Each row comes from the steps of one path. Every step used is in the known rows, and no mark comes twice. Write the path behind each row, first mark first.
Known rows:
S C Z A Y K E: [ -8 -98   8  20  15  -2   3  32  14   7  -4   8  -2 -12  23 -10  24 -15
 -11 -13   3  11  48  11  33  -2  -9  18 -37  -3 -10  36 -12   4 -13   7
   3 -16   1  -2  -5]
E C: [  5  45  -3 -14 -16  -7 -13 -12  -5  -9 -13  13  -8   6   8   2  -6  13
   2  11   4  25  -1  13  -4   9   6   3  22   8   2 -10  -1   0   2  -5
   2  -2   4   8   0]
K E C S H L: [-10  -3 -10 -17 -12  10  -7 -24  34  15  -9  11  -2 -33 -12   5 -32  -6
 -13 -16  15   6  54  17 -15   6  -1  -1  -5  -3  -1 -10 -19 -33 -23 -19
  27  -4  -5 -55  -2]
C S: [-12  20  -4  -4 -15  -8 -11  -4  -7  -8  18   3  -1  -3  -5  10   4   6
  15   2 -30  10  13  -9  10   1  -7  -9  17  15  -8 -11   5  -1 -13  13
  17  -4  -4 -27 -14]
A Z C S H G K L: [ 12   8   0 -27  -3  17  15  24  40  19   4 -19   3 -18  17  18 -72  -6
  -5 -25  26 -20 -20 -21 -11   2   8 -11  -4  -7 -15  21  11   3   7   4
  14  -4 -19  10   8]
Y K L H G: [  9  13  28  30  -2  52  -8 -25 -40   3  -9  17   0 -19   0   2 -42  -3
  19   1  -1 -23 -13 -17   3  13  -6   4  -3  -3  -7 -15 -28  11  29 -33
 -29  22  -9  60  21]
J K: [ 13  19  -7  13  13 -17  -8 -25 -16  -8   1  20  13  10   4  -3  32   9
   0   5  -9   2 -19 -13 -12   6   8   6  26  18  12  -7   6   7 -15  -6
  -9  -9   6   1 -20]
A Y K G: [  7  -7   2  51   4  31 -26 -42 -19  -9  -5  19  -8  -2  43  -7  -1  -8
  21  11 -17   8  14 -16  10  15  -3  -3  11  -7   2   4   6  21   3   2
   9  -6  11  41  14]
L K: [ 14  45  -6  -7  -5  11   3  -5 -48 -12   0  17  -5  17 -17  -7  14  17
  28  11 -24  -6 -23   6   0   4  -5  -9  12  14  13  -8 -12  12   3   3
 -12  11   8  -4   1]
Y A S C E K L H: [-18 -63  -3  29 -17  57   4   6  23 -12 -13 -37   0   4  -7   1  -7 -12
  -2 -13 -37  -7  19  -3   0 -12 -11  18 -47 -12  28  -8 -21  -5   8 -21
   4  13  12  26   8]
Y K: [ -3  21   1  22  11   0  -3 -32 -19 -11  19  15  -1  -2   9  -6  17   1
  28  18 -18   5  -8 -17   9  16   1  -2  17   5  -2   7   1  12   0 -12
 -14   1   0  47  -2]
Z A S C E K: [ -5 -59 -18  38  -1 -20   6  25  21  -3 -10 -61 -11  21   4  13  44 -11
 -33  -1 -26  14  -3   9  -6 -20  -8  10 -44   4   8   2  32 -10 -11   2
   5  -3  25 -10   4]
L H G K: [ 24  55  19   6  -6  59  -3 -14 -20  17  -3   0   6 -11  -6  11   1   1
  18  13 -15 -14 -21 -16 -14   5  -1   0  16  19 -22 -23   3  -2  17 -10
  -5  16 -13 -11  21]
Y A Z: [  4   6   1   8  40  -1   2  -1   0 -21  16  29  16  24  24 -30   6  13
  37  44 -25  18 -24 -19  22   3  -1   4   0  -5  -1   7 -11  22  19   2
  10  -1  -7   2 -15]
L K G: [ -2  20 -13  -2 -11  20  -1  -9 -42 -12 -13  12 -11  20 -18  -9  -9  14
  23  12  10 -14 -19  12  -5  -4  -4 -14  20 -12  16   0 -10   7   6  22
 -15   8   9   8   9]
S C E K J: [-16   1 -14 -27   7  11  26  37  10 -16 -30 -71  -9   3  -8  16  34  -3
  -4 -11  -1   1  26  18 -26 -18   0  -4   3 -34  11  11  12  -6 -26   6
  18 -16   1  16   0]
C S H L K: [ 18  13  -6   4 -11  25  -6 -19 -19   9  13  19  -1 -11 -30   2   7  -3
  26  -5 -36 -29   9 -17 -15   1  -9 -25  -9  14   1 -12 -21 -25 -16 -11
   5   9   0 -55  -1]
A S H: [ 12  -9 -14  27 -20   9 -17 -27 -12 -13  26 -11   5  13  15  -4  21  -3
   7   6 -66  14  -4 -43  10  10   7  -7   6  23   4 -27  -5  14   0   0
   3   4  22 -40   9]
K G H: [-13  16  14  -7 -18   7  -9 -10   8 -14  14 -16   1  28   5  -3   1   1
  20 -14  22   7 -17 -17   3  -4  -3  -2  31 -12   5  -6   4   3  37  19
 -12   2  -5  21  17]
Z A Y K G H: [ 16 -54  25  42   2   4 -24 -10   9  -7  17 -15 -12  21  35 -12  24 -16
  11 -12   8   3   9 -15  13   1 -13  10   3  -6  -6   9  24  16  39  -2
   2  -2  -1  50  34]
J K E C Z A: [-18 -50  -5 -34  11 -75   9  33  35  16 -22  20   6  -3 -13 -12  -3   2
 -39   6  77  -1  30  52  -2  -9   6  28   6   6   5  14  19  -3 -26  -1
 -12 -18  -3  -9 -30]
H G K E: [ -6  50  -3 -22   9  37   5 -37 -14  12  -7  -9   6 -24   4  12 -17  -3
 -22   0  23  13 -11  22 -10  10   2   4   8  -4 -15   0  11  13  -7 -13
   1   1 -13   1  19]
E C Z A S H: [  2 -55  -4  -5 -31 -50 -15  31  33   8  11   2  -3  11   8 -13   6 -12
 -15  14  -4   8  23  -8  16  -3   8   6  -8  26 -13 -14  15  -3  -6   6
  -8  -5  18 -48  -2]
K L: [-14  15  -8   2  -7   0 -10  -7 -36 -16   7 -14   1  -1   7   8 -31  13
  15 -15 -28   1 -13  -3  11   8   6  -2   1   0   1  -7 -21  11   4  -3
   0   9  -1  24   2]
A Z C E: [-15  17   3 -15  34 -66  47  43  36  -7  -1   3   9   4  27  15  -8  11
   3   6  25   8 -41  -8   5 -14   8   3   0 -11  15  18   9  10   5  23
  12   2   1  28 -28]
S C: [  3  -3  -6  15  -6  24  -6   3 -19 -14  -3  -8  -4   7   4   2  32  10
  11 -10 -30  23 -10 -18   3  -2   2  -4   2  -1   3   6 -28 -13  -1  15
  -5  -6   4  -9  -5]
Y K G H: [-14  12  17  18 -10  12  -3 -31  16 -13  22  -2  -1  18   5  -9   3  -9
  29  -7  32   2  -7 -20   7   7  -3   0  33 -16   6  12  11   9  39   6
 -29  -2  -7  69  19]
C S H: [ -8  -8  -7 -14 -25   1 -15  -1   7  -8  30  -7  -4  -6 -10   2   2  -1
  37  -6 -37  -7  30 -29   6   1   0 -15  24  18  -7 -11  -7 -10 -11   7
  16  -2   3 -54  -9]
G K E C: [-13  50 -16 -37  -6  14   6 -19  19   7 -19 -11  -4  -9  -5   8 -22  10
  -9  -6  27  22  19  43  -9  15  11  12  17   1   4  13  18   6 -17  -7
  17  -4 -10   2  13]
C Z A Y K: [  5 -49  17  24  14 -34 -13  23  -6   6  19  23   0  -7  34 -11  26 -15
  14  18 -19  -3  22 -11  30   4  -5   7 -17  24 -22   7  18  14  -8   0
   5 -10   3  15 -10]
Z A S H G: [ 31 -52  -1  31 -10   2 -28 -12 -19  -1  18 -19  -4   3  26  -3  20 -13
 -30  17 -30   7 -20 -30  -2  -4  -2  -2 -16  13 -20 -33   1  11  10 -14
 -13   7  17 -40  28]
C Z: [-23  22   5 -24  -7 -33   5  13  -7  -1  18  24  12   0  -2   0   6   2
  19  14 -10   2  -5 -13  24  -2   5  -5  14  17 -11  -6   1   2  -8  21
  -8  -7  -2 -11 -29]
S H T: [  0  28  -4 -14   7  18 -16 -17 -22 -16  16  -5  -4  -2 -30 -14   6   9
   7   3 -50  -7  -8 -38   9   5  20 -25  11  -3  -7  -3 -25  -5  18   3
   8   6   6 -24 -16]
L H: [  8  15  12  15  -5  19  -4  12 -27  -7   5   4   2   4 -13   0  13  17
  41  10 -46  -6  -8 -27   7   2  -4   1  17  20  -1 -23 -21  -2  18   3
   0  17  -1 -22  -1]
C E K J: [-17  34  -9 -38  15 -20  27  25   3 -14 -18 -60  -5   1  -7  14  19  -3
   3   9  -3  -7  21  23 -25 -11   1  -3  18 -21   7  -8  36  12 -24  -3
  25  -8  -2  29  -1]

Which path is each row?
[-15 -24   0 -57  -8 -45  19  49   4  10 -25  18  -9   6 -34 -17 -19  11
 -14  10  63  -7  23  72   9  -9  -7  14  -9   2   5  13  -3   2  -9   7
 -16   2  -3 -20  -9]  L K E C Z A
[-13 -10   4 -38  -4 -15  32  45  18   5 -16 -42 -17 -15 -17  28 -48   5
   0 -28  15 -37  -5   9 -22 -19  -2  12  -7  -4  25  -1   6  -8  12 -11
   6  20   3  69  -7]  Z C E K L H
[  8   2   6  42   3  32 -22 -34 -34 -12   2  11  -2  -9  44   2 -19  -4
  17 -18 -49   3  12 -14  20  26   0   4 -14  10   3  -1 -15  32   1 -25
  13   3   7  59  13]  A Y K L
[-24  42 -12 -51 -15  37  -5 -15  43   9  -7 -16  -8 -25 -53   1 -38   0
 -23 -20   9   1  54  25  -6  15  18 -11  15 -11  -9  22  13 -14 -15  -1
  41  -8 -12 -45  -7]  G K E C S H T
[ 25 -22 -10   9  13   4  21  23  28  17 -10  20  -2   3  -9  -3 -40   3
   8   0  33 -36 -22 -19 -18 -13  -8 -24 -13 -25  12  22 -12 -27   5  25
   7   0  -1 -20  -8]  A Z C S H L K G
[-12 -14   5 -31  -6 -63  -7  44  16   9  -1  14  -8   3  -2  -7  -2   4
  -5  20  32   6  10  25  11  -9   4   9   1  12 -18   2  13 -10  -4  14
  -8  -7  -3  -7 -18]  E C Z A
[  2  67  -2 -41  -8  37   0 -39  11  16 -32  -1  -4 -22   8  11 -36  -1
 -36   1  59  23   4  47 -22  14   7  11  11  -8  -9   0  19   7  -6 -23
   5  -3 -12  10  25]  H G K E C
[-31 -31  -1 -54   0 -62   7  48  27  10 -11   5  -6  -7 -10  -8 -19   5
 -23   8  56  12  33  52  15 -10   2  19  -4  -1 -10  11   7  -4 -11  10
  -3  -6  -7 -20 -15]  K E C Z A
[  2   5   7  10  -6  -3  -6 -30  19  -7   3   0  13  26   5  -8  15   0
   2 -18  42  -1 -18 -17 -14  -3   2   7  39  -4  21  -1  18   2  22  10
 -19 -10  -3  30   0]  J K G H
[  0  34  17  10   8  17 -11 -39   9 -11  -3   3  13  24 -27 -17  10   5
 -33 -20  37  -4 -27 -22 -10   1  12  -6  30 -22  13  10  11   0  38  15
 -15 -10  -4  26 -15]  J K G H T
[ -4 -43   3  11   0 -31 -14  25   1  -1  31  -9   8   8 -26 -20  16  -9
 -32  10 -45  -8  -3 -35  31  -6  13 -16 -21   7 -22  -5   1  -2   7  19
  -3  -2  14 -58 -24]  C Z A S H T
[-17 -34   6 -21   9 -65  -2  51  -5   1  24   2   2   3  -6  -4  15   3
  10  21  -1  -6  -3  -2  21 -14  -1   2  -2  14 -23   3   8  -4  -4  21
  -8  -4  -6 -19 -23]  C Z A
[ 47   5 -15  38   1  44   4 -14 -42  -5  -6 -15  10   9  -1  -5  31  -8
 -10   1 -57 -12  -1 -17 -21   8  -2 -21 -14 -10   8 -27 -16  10 -20  -9
   0   5  10 -39  29]  A S H L K J
[  0  24  19  24   4  14  -8 -34   2   1  11  -3   9   7   9   3   2  -6
  -1 -17  15   4 -28 -22  -9  -3  -5  -7   5 -16  -1 -10  -4 -22  33   6
  -7   2 -12  17  15]  K G H L
[-34  -5  -4   3  -5  -8  16  14   6 -14  -5  -9  -3  -6   6  20  33  -1
  12 -13 -10  16  -2  -7   1 -16   6  -2  -5 -10  12   7 -16 -16 -12  15
   6   0   8  -6 -16]  S C E
[ 31  61  22  11   1  23   6 -32 -25   2  12  19  11  19 -17  -3  27   2
   9 -17 -14  -9 -42  -5 -11   3 -12  -6  -9  14  11 -13 -17  -7  30 -15
 -18  14  -8   6  17]  G H L K
[ -1 -42  34   5 -19 -21 -18  15  55  10  -3  20  -9  15  31 -15  -5 -22
  -5  -7  63   3  36  10  17   1  -8  16   2   2 -10  16  36   4  33   6
  -7 -16  -4  50  16]  E C Z A Y K G H
[-42  16 -15 -20   0 -21   6  -6  19  -6 -15 -36 -10   4  -6  11 -14  -3
  13  15  24 -14   4  18 -18 -16   2  -5  16 -17  14  -1  33  -6  -4   8
  10  -1  12  36  -8]  C E K G
[-18 -73 -10  48  -8 -27   7  32   8 -13   4 -31  -4   8  19  18  53  -9
 -27  -9 -27  26  -9  -6   8 -20  -3   8 -40  -7   6   0   4  -7 -13  16
   0   2  20 -26   0]  Z A S C E
[  8 -25   0 -27  26 -21  16  33  39 -11  19  26   5   2  21  -9 -16   8
   5  19  17  16  -9 -10   9  -8 -12   3   1 -14   1  22   0   7   6  13
  13 -11 -15  25 -25]  Y A Z C S
[ 34  -9  -4 -26  -8   6  12   6   1  16  14  19 -12 -24 -22  15  -9  -3
  -4 -22   4 -31  -4 -13 -29  -8  -8 -18  -6   1   9   3 -21 -31 -15  -3
   0   6   0 -12  -8]  Z C S H L K
[ 27  50  -1  24  14  21   1 -29 -51   3  -5  29   4   0 -12   2  18  11
   7   6 -26 -12 -35   0 -14   4  -7 -13 -17   7   6 -11 -23 -10  -3 -13
  -9  15   1 -10   1]  H L K
[ -2  -6 -15  20   8  -9 -14 -27  -9  -7 -14  15   8   9   7  -5   7   5
  -2   9  26  -4 -14  -8 -17  -1   8   2  34 -11  15   1  12   1 -11  12
 -14 -13   6  13 -15]  J K G
[ 29  19  -5  12   5  27  -4 -27 -38   3   6  20   0  -3 -20  -6  15   1
  27   3 -41 -29 -18 -21 -17   4   1 -20  -9  10   8 -13 -37 -18   0 -17
  -6  15   9 -36   4]  S H L K
[  0  57  -1 -10  -7  43 -11 -28 -29   7  -2 -15   3 -20  16  18 -41  -2
  -9 -11   1  -6 -32   6  -9  12   9  -3  -3  -4 -16  -7   3  13   2 -16
  -5   6 -15  29  22]  H G K L
[ 10 -66  -1  36   7 -43 -12  12  10  18  33   6  16  -5  11  -5  26 -20
 -21  10 -41  -8  -5 -37  12  -8   2  -5 -37  19 -24 -20   0 -21 -11   2
  -6  -1  11 -64  -9]  C Z A S H L
[  6  39  15 -11   0  61  10 -12 -13  17 -11  -7   7 -21 -17  10 -15   3
   2   0   9  -7  -1  10 -10   7  -4   9   9   3 -14 -14  -5   6   9 -15
  -1  15 -20 -20  27]  L H G K E
[-14  29  -8 -34  -5  -6   2 -11   4  -6 -22   2  -6  -5   2  -1 -23  15
 -13  -1  26  28  20  41  -2  10   4  13  14  -5  12  -1  -8   6  -7  -7
  10   0   1  -2   1]  K E C
[-21 -50  -1  11  -1 -49   7   5  37  12  -2  19   1  -3   7 -14 -10 -13
 -44  15  42  24  34  38  28   9  -4  24 -20   3  -5  13  26  17 -16  -7
 -20 -10   6  20   0]  Y K E C Z A S
[ 34  46  -4   7  24  29  14   1 -60  -5 -15   1   5   0 -11   3  26   8
  -3   3 -17 -13 -13  13 -24   2  -8 -18  -3 -26   2 -10 -17   3 -17  -9
   0   5 -11  -1  15]  H L K J
[ 12  46  -6 -10   9  23  11 -32 -20  11 -38  33  -3  -8 -18  -3 -22  13
 -26  -5  31   5   0  55 -19  10  -7   4 -18  -7  18  -2 -25 -11  -9 -23
  -2  11  -2  -2   9]  H L K E C
[-20  32 -17 -20  10  14  10 -15  -6   2   6 -21   5  -9 -10   8  -2   7
   5  -6  -6  13   3  20   1  10   7   6  15   3  -2  11  11  12 -15   0
  16   0 -11 -10   9]  G K E
[ 40   3  -4   7  20  -5  28  26  21  16   2  29   4   1 -10   0 -20   7
  11  -3   0 -29 -28 -23 -15  -6  -8 -19 -20   4   9  17 -14 -20   1   8
  12   4  -4 -26 -15]  A Z C S H L K
[ -5 -92  12  36   3   3 -15  40  -5   2   0  -1  -5 -10  31  -1   0 -15
  -1 -24 -17  -6  26  -8  34   1  -3   9 -45   0 -14  28 -17   2  -5   3
  -5 -11   0  29  -3]  S C Z A Y K L
[-16 -24 -11 -17 -12 -33   8  23  45  23  -7 -14   6   0   1   1 -11  -9
 -49   3  35  23  25  47  13   4   3  22 -19  14 -11   9  47  10 -25   7
   3 -13  -3 -26   5]  G K E C Z A S
